Each row comes from the steps of one walk. Every step used is in the known rows, and no mark comes twice. Write the walk behind each row, first mark first.
Known rows:
K > F > N > Z: [-251,  -65, -104, -132,  475,  140,  103,  -59,  349,  164,   65,  191,
 -191,  262, -364,  230,  -94,  196, -113,  -96,  360, -291,  -82,   32,
  465, -268, -100, -237, -193,  266]
R > F > N: [-273, -163, -133, -144,  552,  151,  168,   -3,    0,  203,  -70,  158,
 -199,  426,  -93,  284,   22,  120,  126, -220,  362,  -70,   94,  -15,
  282, -474, -144, -264, -464,  147]
K > F > N: [-229, -166,  -13,  -85,  486,  194,  129,  -14,  187,  195,  -93,  123,
 -169,   79, -347,  279,   18,  263,  109,  -56,  289, -235,   38,   -1,
  498, -361, -197, -126, -341,  160]
N > Z: [-158, -194,  -37, -173,  397,   29,  -36,  182,  304,  135,  208,  -45,
  -80,  166, -496,  251, -265,   62, -252, -251,  239, -390,   88, -119,
  309, -378, -246, -235, -198,  289]
Z > K: [-161, -344,  102, -110,  343,  217,   -4,  280,   -6,  227,   60,  -32,
    5,   17, -316,   61, -361,  -20,   19, -182,  120, -326,  330, -116,
  357, -374, -368,  -75, -337,  196]
K > F: [-178, -135,  137, -192,  414,   75,  106,   12,  180,  245,   -8,  -11,
 -117,  -46, -522,  307, -149,  304,   74, -213,  149, -363,  222,  -18,
  480, -421, -315,  -18, -237,   88]
K > Z > R > F: [-142,   62,   41,  -80,  456,  -66,   50,  -73, -129,  340, -425,   57,
 -136,  394,  -73, -146, -388,  -61,    1, -168,  -17, -133,  313, -196,
   32, -446, -214,  118, -300,  277]
E > G > K > Z: [ -99,   36,   11,  -69,  332,  -71,  208,  168,  -97,   -7,  -97,  -84,
    2,   36, -538,  255, -150,  129,   86, -309,  282, -597,  218, -396,
   47, -513, -393,  -45, -533,  234]
F > N: [-219, -252, -113,  -58,  454,  212,   32,  175,  126,   57,  -34,   31,
  -96,  170, -332,  286,   29,   84,   61,  -81,  330, -215,   95,  -95,
  383, -408, -283, -262, -426,  313]
G > R > F > N: [ -89, -129,   -9,  -87,  536,   88,   58,  -36,  167,  152,  -81,  -82,
 -175,  371, -138,  385,  -39,   36,  234, -137,  155,  105,   11,  -88,
  251, -528,  -45, -363, -404,  237]
Z > N > G > R > F: [ -52,   94, -138,  -54,  534,   30,   79,   77,  152,  226,  191, -313,
 -275,  258, -282,  328, -137,  -19,  133, -395,   20,  -22, -177,  135,
  388, -403, -107, -375, -231,  472]
K > F > N > Z > R: [-188,   36,  -50,  -14,  439,  111,   63,  -42,  278,  218, -101,  137,
 -219,  251, -243,  -61, -264,  117, -149,  -15,  304, -207,  -75,  -92,
  399, -232,  113,  -37, -162,  374]
Z > R: [ -66, -134,   82,   28,  331,   12,  -45,  245,   18,  176, -137, -167,
  -73,   27, -369,   33, -262,   59,   -2, -161,   92, -218,  279, -235,
  266, -371, -172,   -8, -294,  356]
G > R: [  48, -161,  142,  -57,  394,   37, -130,  162,  289,  102,   25, -328,
  -96,  -16, -522,  418, -162,   46,  122, -151,    6, -115,  187, -196,
  313, -455, -274, -276, -230,  328]
K > F > N > G > R: [-115,  -58, -132,   59,  427,  169,  190,   62,  323,  198,  -19, -184,
 -121,   80, -437,  317,  -27,  136,  150,  -55,  125,   23, -304,  -28,
  538, -295,  -57, -260, -296,  283]
G > K > Z > R: [  44,  101,  148,   61,  298,   25,    5,  317, -203,   32, -292, -158,
  -51,  119, -410,   32, -449,  -80,  -91, -132,  -83, -365,  331, -304,
   15, -378, -295,  133, -336,  317]
Z > K > F: [-243, -259,  187, -165,  349,  175,  110,  107,   74,  318,  -40,   48,
  -87,  -63, -348,   36, -394,  116,  114, -175,   54, -330,  296,  -41,
  491, -339, -328,   59, -292,   81]
Z > N: [-102,  -95,  -51,  -91,  560,  111, -122,  238,   91,   91,  159,  -85,
 -181,   35, -427,  306,  -73,  107,   59, -338,  163, -483,  177,   91,
  472, -346, -386, -230, -309,  513]
F > N > Z > R > G: [ -65,   59, -107,   71,  362,   94,  -72,  318,   77,  -28, -113,  -10,
  -47,  367, -153,   48, -251,   57, -169,   40,  463,    0, -137, -186,
  270,  -50, -145, -331, -343,  351]
E > Z: [-178, -173,   98,  -34,  282,  -37,  186,  120,  124,  323, -102, -105,
 -156,  139, -491,  151,  -96,  159,   -5, -318,  221, -389,  145, -179,
  508, -525, -173, -146, -260,  237]
K > Z > R: [ -23,  -57,   49,   55,  425,   -3,  -84,  136,  -21,  219, -392,  -78,
  -50,  169, -308, -105, -361,  -90,  -31,  -39,  -34, -289,  330, -278,
  102, -320, -329,   92, -266,  429]
G > R > F > N > Z: [-117,  -50,  -85, -121,  553,   63,   58,  -92,  335,  149,   55,    0,
 -256,  553, -123,  315, -165,    7,   30, -156,  248,   62, -135,  -44,
  180, -454,   57, -434, -214,  304]
F > N > Z > R: [-104,  -81, -167,   35,  437,  102,  -45,  150,  206,   69,  -56,   35,
 -158,  327, -230,  -29, -202,  -60, -235,  -14,  344, -190,  -38, -176,
  270, -241,   27, -182, -249,  469]
G > R > F > N > Z > K: [-208, -189,    3, -107,  452,  181,   35,  -41,  180,  230,   54,   48,
 -242,  505,   45,  105, -402, -196,   18, -122,  174,   69,  -56,  -36,
  237, -342,   55, -382, -253,  303]
G > R > F: [ -25, -111,  164, -174,  455,   19,   23,  -34,  177,  194,  -23, -237,
 -193,  260, -265,  390, -241,   41,  206, -262,    9,   46,  181, -121,
  195, -563, -194, -254, -302,  148]
E > F: [  12, -214,  -46, -163,  407,  -46,  -87,  207,   71,   22,  118, -173,
 -257,  -19, -697,  233, -234,  212,   42, -153,  383, -225,  272, -127,
  328, -277, -335, -193, -411,  310]
G > K > F > N: [-147,  -33,   68,  -77,  349,  227,  208,  144,  -24,  -42,  -23,   49,
 -173,   47, -462,  410,  -68,  319,   89, -169,  275, -285,   15,  -26,
  373, -415, -189,  -99, -442,   85]

Write each row's walk:
[-248,  -10,  -52,   37,  400,  -14,  291, -101,  -73,  417, -396,  100,
 -290,  568,  -30, -117,  -45,   21,   75, -190,  289,  -74,  -27, -156,
  384, -529,  240,  -87, -348,  307]  E > Z > R > F > N
[-266,  -95, -235,    0,  411,  220,  288,   95,  157,  254,   -1,   49,
  -87,  124, -399,  220,   16,  174,   13,  -95,  291, -172, -206,   36,
  577, -269, -157, -172, -344,  198]  K > F > N > G
[-308, -191, -163,  -13,  344,  327,  305,  140,   23,  369,   -1,  129,
  -44,   75, -269,  -12, -235,   17,    5,  -69,  206, -172, -115,   56,
  596, -187, -139,  -76, -358,  150]  Z > K > F > N > G
[-219, -172, -204,  -83,  454,  199,  -20,  143,  269,   66,  127,   93,
  -88,  325, -293,  207, -115,   35, -207, -116,  411, -283,  -43,  -55,
  320, -277, -139, -343, -295,  365]  F > N > Z
[  32,  141,  193,  -20,  203,   85,   13,  450, -247, -102, -186, -135,
   71,  121, -463,  337, -380,  128,  -23, -175,  176, -258,  186, -212,
   89, -256, -683, -122, -475,   71]  R > G > K > Z
[-175,   18, -214,  -91,  309,  227,  414,  241, -228,  107,   66,   -1,
 -130,  381, -240,  356, -116,   91,    9, -348,  314,  -85, -197,  -36,
  228, -426,  -42, -228, -544,   64]  R > F > N > G > K
[  -4,  -28, -264,  -56,  417,  -33,  -88,  188,  127,   -6,    6,  -47,
 -352,  306, -399, -119, -334,   68, -212,   28,  527, -100,  -38, -195,
  235,  -54,   43, -226, -310,  585]  E > F > N > Z > R
[ -30,  145, -226,  220,  302,  180,  201,  387, -266,   44, -288,  -97,
  -27,  258, -318,   -6, -301, -158, -187,  -57,  111, -188, -108, -293,
  124, -201, -145,    3, -444,  402]  F > N > G > K > Z > R
[  41,  242,  102,    8,  388,   92, -125,  454, -276, -190,  -84, -151,
  -90,  127, -386,  351, -278,  111,  -13, -288,  123, -426,  127,   51,
  175, -168, -683, -268, -410,  362]  R > G > K > Z > N
[ -73,  110,  130,  -25,  274,  207,  183,  318, -163, -150,  -94,  -26,
  -66,   92, -389,  495, -124,  411,  153, -114,  434, -186,  -70,    1,
  389, -216, -381, -214, -501,  -78]  R > G > K > F > N
[-330, -172, -120, -163,  446,  201,  109,    7,   37,  262,   57,  319,
 -177,  550,   52,  -71, -400,  -97,  -90, -194,  357, -147,   11,   13,
  258, -362,  -15, -235, -348,  200]  R > F > N > Z > K
[-198,  -25, -325,   34,  433,  138,  302,  124,  -88,  298, -164,    5,
 -147,  449,  -26,  -44, -133,  -58,   19, -145,  280,   85, -146, -114,
  301, -297,   87, -115, -485,  293]  Z > R > F > N > G
[ -58, -160, -211,   89,  411,  174,   66,  225,  271,  113,   85, -270,
  -73,  123, -392,  330,  -20,  -26,   67,  -64,  156,   75, -227, -155,
  389, -318,  -84, -413, -386,  377]  F > N > G > R
[-113,  220,   13,   46,  245,   14,  425,  201,  -31,  246,   97, -200,
 -279,   61, -635,  240,  -79,  266,  -50, -567,   84, -547, -324,  124,
  651, -392,   -1, -117, -198,  334]  E > Z > N > G > K > F
[-263, -296, -164,  -60,  404,  259,  -13,  195,  152,  144,  117,  189,
  -80,  316, -171,  -31, -309, -126, -169,  -57,  347, -259,   38,  -56,
  372, -260, -132, -270, -324,  329]  F > N > Z > K
[  10,   24,  205,  -50,  148,  145,   92,  557, -172, -183,   86, -242,
   50,   16, -473,  461, -284,  269,   56, -266,  302, -206,  137, -158,
  210, -264, -555, -218, -507,  -31]  R > G > K
[  99,  122,  220,   45,  141,   31,   28,  550, -245, -161, -137, -328,
   50,   64, -373,  233, -412,  198,   36, -155,  201, -119,  129, -218,
  183, -220, -372,  -66, -460,  129]  Z > R > G > K
[  11,  163,  -21,  102,  173,  167,   46,  498, -109, -215,  -32, -104,
  -34,  324, -204,  198, -350,  101, -215,  -69,  461,  -99, -167, -192,
  183,  -82, -117, -262, -389,  258]  F > N > Z > R > G > K
[  38,  181,  -78,  140,  225,   63,  170,  404, -202,  108, -188, -244,
    6,  135, -460,  -25, -472, -103, -209, -169,  -71, -259,   48, -311,
   64, -260, -203,  138, -313,  319]  N > G > K > Z > R
[-191,  -57,  -74,  -42,  501,  114,  139,  -33, -108,  226, -257,  118,
 -196,  411,   16,   35, -160,   18,  110,  -96,  306,   12,  103, -120,
  234, -415,   44,  -63, -416,  282]  Z > R > F > N
[-138,  -74, -206,   53,  266,  272,  310,  444,  -94,  -40,  145, -146,
    4,  144, -502,  355,  -78,   58,  -80, -220,  310, -229, -174, -116,
  349, -312, -143, -207, -524,  201]  F > N > G > K
[-264, -165,  144, -165,  310,  162,   82,   50,  224,  325,  111,  122,
 -131,   54, -355,  -46, -530,   79, -143, -199,  124, -399,  121,  -24,
  450, -300, -168,  -52, -120,  167]  N > Z > K > F
[   3,  308,  343,   79,   40,  -93,  290,  237, -227,  171, -289, -241,
 -137,   40, -437,   95, -335,  368,   73, -244,  184, -148,  -20, -213,
  429, -280,  -92,   36, -245,   17]  E > Z > R > G > K > F
[ -72,   77,   18,  -88,  203,  149,  367,  338,  -35,  132,  165, -179,
  -45,  -79, -648,  342, -259,  275,  -27, -350,  106, -316,  -82,  -11,
  408, -362, -196,  -20, -330,  -13]  N > G > K > F
[-210, -277,   24, -135,  311,  153,  -63,  262,  205,  219,  210,   51,
  -47,  198, -329,    2, -498,  -92, -208, -204,  196, -366,  153,  -91,
  322, -298, -248, -139, -200,  283]  N > Z > K
[  85, -117, -299,   12,  403,   33,   37,  240,  220,  -25,  107, -409,
 -226,  125, -612,  259, -126,   32,   66,   31,  329,  131, -217, -132,
  364, -141,  -84, -447, -435,  455]  E > F > N > G > R
[-277, -300,   41,  -68,  393,  318,  128,   79,   62,  259, -135,  200,
 -131,   95, -204,   41, -217,   86,  154,  -27,  227, -236,  131,   32,
  557, -283, -205,  -64, -341,  141]  Z > K > F > N
[ -52, -136, -407,  -46,  411,   92,  123,  282,   68,   57,  168, -142,
 -214,  147, -558,  127,  -83,  118,  -16,  -32,  516,  -75, -155,  -51,
  417,  -83, -172, -322, -517,  386]  E > F > N > G
[ -72,  -70,  -27,  -37,  330,   -3,  -74,  195,  208,  152,  -10,  -71,
 -109,  174, -340,  -16, -389,  -27, -265, -163,  174, -290,  139, -196,
  230, -289,  -38,  -58, -141,  437]  N > Z > R
[  -5,  235,  135,   94,  249,  183,  157,  345, -221,  -76, -254,  -77,
  -96,   69, -262,  248, -209,  332,  110,  -35,  334,  -84,  -39, -104,
  354, -165, -202,  -38, -434,   74]  Z > R > G > K > F > N
[ -60,  144,   29,    0,  326,  158,  162,  156,   49,    6,  -50,   28,
 -214,  197, -340,   96, -293,  163, -164, -105,  277, -256, -130, -117,
  274, -273,  145,  -15, -212,  288]  G > K > F > N > Z > R
[-262, -100, -320,  -95,  439,  194,  360,   96,  -25,  263,   16,   68,
  -97,  450, -146,  233,  -21,   43,   17, -262,  351,  -51, -184,   -2,
  353, -400,  -79, -265, -478,  147]  R > F > N > G
[-203,  -27, -153,   69,  369,  -11,  221,  214,  128,  327,  130, -194,
 -200,  154, -508,   93,   -7,   56,  -85, -456,  200, -463, -220,   62,
  664, -358,  -82, -284, -195,  557]  E > Z > N > G
[-201,  -92, -117,  -88,  547,  -84,  247, -191,  208,  143,  -58,  -59,
 -234,  342, -151,  325,  137,  132,  395, -245,  472,  -34,  -53, -236,
  231, -602,    8, -386, -503,  294]  E > G > R > F > N
[-158,   87, -323,   76,  475,   44,  224,  -16, -173,  365, -400,  131,
  -97,  579,    6, -192, -234, -160,  -56,  -63,  143,  -12,  -74, -148,
  129, -275,  -36,   -6, -403,  408]  K > Z > R > F > N > G
[ -81,  178, -131,  -17,  590,  -39,  -11,    1,   85,  273,  -52, -232,
 -253,  373, -199,  179, -253, -117,   97, -338, -143, -116,  -92,   49,
  237, -369, -247, -337, -244,  535]  K > Z > N > G > R > F
[-281, -200,  241,  -59,  213,   40,  256,  -36,   24,  518, -209,   30,
 -156,   24, -406, -100, -287,  133,   74, -268,   69, -416,  158,  -82,
  650, -448,  -93,   16, -167,  102]  E > Z > K > F
[ -56, -200, -220, -117,  498,   57,  -31,  197,   81,  -29,   28,  -53,
 -315,  124, -506,  175,  -98,  187,  110,  -10,  522, -133,  137,  -78,
  373, -210, -259, -315, -483,  380]  E > F > N
[-210,   14,  -22,  -65,  374,   53,  395,   90,   30,  -18,   -2,   82,
 -163,   -8, -467,  376,   85,  416,  227, -266,  499, -490,  -60, -210,
  346, -474, -108, -110, -586,  125]  E > G > K > F > N
[  50,  -14, -296,  -34,  278,  149,  236,  451, -130, -140,  236, -224,
 -232,   99, -677,  273, -190,  149,  -39, -133,  493, -131, -176, -107,
  277, -120, -143, -290, -592,  328]  E > F > N > G > K
[-105,  196,   54,  -74,  250,  177,  148,  296,   56, -116,   97,   49,
  -73,  223, -362,  434, -247,  335,  -98, -136,  459, -193, -240,   18,
  354, -139, -249, -290, -394,   29]  R > G > K > F > N > Z
[-140,   52,   32, -132,  358,  187,  215,  173,  136,  -12,  124,   83,
 -199,  185, -425,  342, -187,  212, -149, -211,  356, -340, -151,  -20,
  357, -332, -102, -179, -307,  136]  G > K > F > N > Z
